Known rows, with every step that occurs:
D-V-Z: [ 2.76  0.20 -2.98  2.00  2.21 -1.33  3.70 -1.05 -0.07 -1.65  1.29  3.33
  1.79 -1.47 -3.53  3.61 -0.73 -2.84]
D-V-Z-R-W: [-4.06 -3.72 -2.55  2.05  2.76  1.03  4.79 -1.44 -0.50 -1.31  1.22  2.70
  1.23 -1.51 -1.69  0.43 -1.80 -0.60]
V-D-C-W: [ 0.74 -2.32 -2.72 -1.77  3.90 -4.59  3.31 -1.07 -0.02 -4.96  2.74  2.48
 -0.98 -1.78  2.13 -0.78  0.43 -1.25]
V-D-C-W-R: [-1.64  0.24 -2.12  0.04  0.56 -4.32  0.68 -1.20 -0.48 -4.33  3.14  1.27
  0.54  0.45 -0.32 -1.23  0.32  0.25]
W-R: [ 0.28  2.80  4.07  1.67 -2.64 -2.02  0.56 -1.37 -1.20 -2.18  1.32  1.66
  3.65 -0.10 -3.08  1.80  1.96  0.19]
C-D-V: [ 0.52  1.72 -4.00  1.93  0.96 -2.78  6.09  3.55  1.09 -0.13  4.78  2.71
  2.17 -2.58 -0.45  3.11  0.92  2.32]
D-C-W-R-Z: [-1.03 -0.83 -0.52 -0.74  0.30 -1.53  5.10 -2.30 -0.84 -4.41  3.75  0.18
  1.69  1.79 -0.60  3.56 -0.06  1.87]
C-W-R-Z-V: [-0.20 -0.79  1.94  3.34 -1.06 -0.05  1.73 -2.09  1.64  0.55  5.64  0.59
  1.62  0.28 -1.31  4.33 -0.25  3.38]
R-Z: [ 3.39  1.12  3.40 -1.27  2.14 -1.05  4.91 -1.14  0.67 -3.14  1.92  0.73
  1.37 -1.20 -0.15  5.18  1.24 -0.99]
Z-V-D-C-W: [ 1.68 -4.10 -4.02  1.17  3.20 -4.29  2.63 -2.99  0.46 -4.56  5.04  2.68
 -1.53 -4.45  1.92 -1.43  0.42  0.59]
W-V-Z-R: [ 0.76 -1.69  2.44  5.52 -0.05  0.34 -0.58 -1.80 -1.65 -2.56 -3.50  2.16
  2.50 -4.86 -4.03  0.99 -0.15 -3.33]
R-W-C: [-1.85  1.41  6.32 -1.41  0.25 -0.69  0.35 -4.33  1.53 -0.46  2.84  1.48
  0.03  1.95  4.29 -0.33  1.77 -1.67]
R-W-V-D: [ 0.87  2.86  0.19  2.84  0.44 -0.45 -2.23  0.61  1.27 -0.48  1.34  3.38
  0.06  0.00  5.21 -2.57  0.50 -2.24]
R-W-C-D-V-Z: [-2.71  2.60 -2.03  1.26  2.54 -0.40  2.24 -0.59  2.61  1.13  4.30  1.40
  0.14  2.43  1.23  1.63 -0.76 -1.08]
C-W-V-D: [ 1.26  0.92 -0.02  3.34  0.62 -1.81 -2.37  1.98  2.10  1.36  1.36  3.57
 -0.16 -1.02  2.97 -0.32 -0.22 -2.00]
R-Z-V: [ 4.43 -0.59  2.00  1.75  1.38 -0.78  4.03 -3.11  1.09 -2.68  4.15  0.91
  0.76 -4.00 -0.34  4.40  1.34  0.85]
W-C-D-V: [-0.90  3.69 -0.46  1.74 -0.48 -2.81  2.66  0.67  3.08  1.35  5.48  0.77
  0.66 -1.47  0.74  2.38  1.30  1.35]
Z-V-D: [ 3.99  0.45  0.56  2.60  1.62 -3.51 -0.05 -1.70  1.27 -2.64  3.56  1.97
 -0.49 -5.27 -0.17 -0.25  1.72 -0.75]

Rows:
[-4.32 -3.77  3.88 -0.13  1.49  0.06  4.17 -1.72 -1.17 -2.69  1.04  2.06
  1.53 -2.24  1.34 -0.87  1.09  0.82]
Z-R-W
[ 4.99 -0.47 -3.28  0.61  3.36 -3.46  4.11 -3.92  0.73 -7.54  4.76 -0.30
 -1.66 -5.41  0.82  1.01  1.07  0.05]
R-Z-V-D-C
[ 1.09  1.06 -3.73  1.79  1.10 -1.60  0.54 -1.68 -0.56 -5.04  1.59  3.13
 -0.33 -1.26  5.49 -4.03  0.70 -1.82]
R-W-V-D-C
[ 0.10  3.42  5.07  0.06  0.31 -3.35  1.16 -0.57  1.91 -0.97  3.07  0.12
  0.97 -1.28  0.59  2.12  2.75 -0.31]
W-C-D
[ 3.14  0.38 -1.92 -1.45  2.92 -5.15  3.09 -2.21 -1.03 -7.61  1.62  1.56
 -0.26 -3.79  0.60 -1.09  1.89 -2.25]
V-D-C
[ 2.27 -3.10 -3.36  3.08  1.87 -0.92  1.85 -2.82 -1.89 -3.98 -1.08  4.22
  1.59 -1.11 -0.44  1.07 -1.01 -3.46]
D-C-W-V-Z
[-5.59 -0.71  4.73  0.54  2.99 -0.44  1.02 -2.12  0.87 -1.74  0.73 -0.66
  0.42 -0.34 -0.52  0.01  0.35 -1.11]
V-Z-R-W-C-D
[-1.07 -2.95 -2.01  2.88  1.88 -0.89  4.23 -1.28 -0.82 -2.08  0.15  1.92
  1.77 -4.40 -5.26  2.29 -1.04 -1.39]
D-V-Z-R
[-5.03 -2.56 -4.49  2.54  3.71  0.19  6.04  1.94  0.02 -0.96  2.54  2.00
  1.76 -1.66 -1.63  1.00 -1.41  1.53]
C-D-V-Z-R-W
[-1.52 -6.12 -2.20  4.02  1.64 -0.39  2.33 -2.74 -2.52 -4.49 -2.16  2.78
  1.40 -4.05 -2.10 -0.23 -1.31 -2.02]
D-C-W-V-Z-R
[ 4.22 -1.42 -3.30  1.51  2.08 -4.82  2.59 -4.07 -0.51 -7.22  3.85  1.79
 -0.83 -6.51  0.36 -1.85  1.93 -0.40]
Z-V-D-C
[-3.11 -4.05  3.06  0.26  3.64  0.62  3.09 -2.76 -1.73 -3.60 -1.21  2.08
  1.60 -1.37 -1.70  0.17 -0.32 -2.19]
V-Z-R-W
[ 1.15 -2.87 -2.40  2.68 -0.29 -1.46  2.96 -1.72 -1.23 -2.95  1.25  4.26
  1.47 -2.02  2.80  0.05  0.35 -0.43]
D-C-W-V
[ 0.12  1.03  0.68  3.05  0.44 -1.56 -0.93 -0.62  3.14  0.26  6.10 -0.32
 -0.47  0.04 -0.55  2.53 -0.72  2.08]
C-W-R-Z-V-D
[ 1.59  0.57  0.71  3.65  1.13  1.73 -0.47 -1.93 -0.83 -1.27 -1.39  4.20
  2.11  1.11  1.25  0.34 -0.56 -4.02]
R-W-V-Z
[-4.69 -2.00  6.51  0.14  2.20  0.54 -0.23 -5.58  0.13 -2.12 -0.49  0.10
  0.05 -0.20 -0.57 -0.49 -0.04 -3.27]
V-Z-R-W-C
[-1.63 -4.51  1.76  5.11  1.07  0.81 -0.29 -0.73 -0.73 -0.07 -2.33  3.05
  1.83 -2.84 -2.43  1.29 -1.57 -2.34]
C-W-V-Z-R
[-2.97 -0.27  1.29  3.75  0.30  0.14 -1.67  0.54  0.36 -0.96  0.19  2.11
  0.05 -3.03  3.43 -3.81  0.12 -0.80]
Z-R-W-V-D
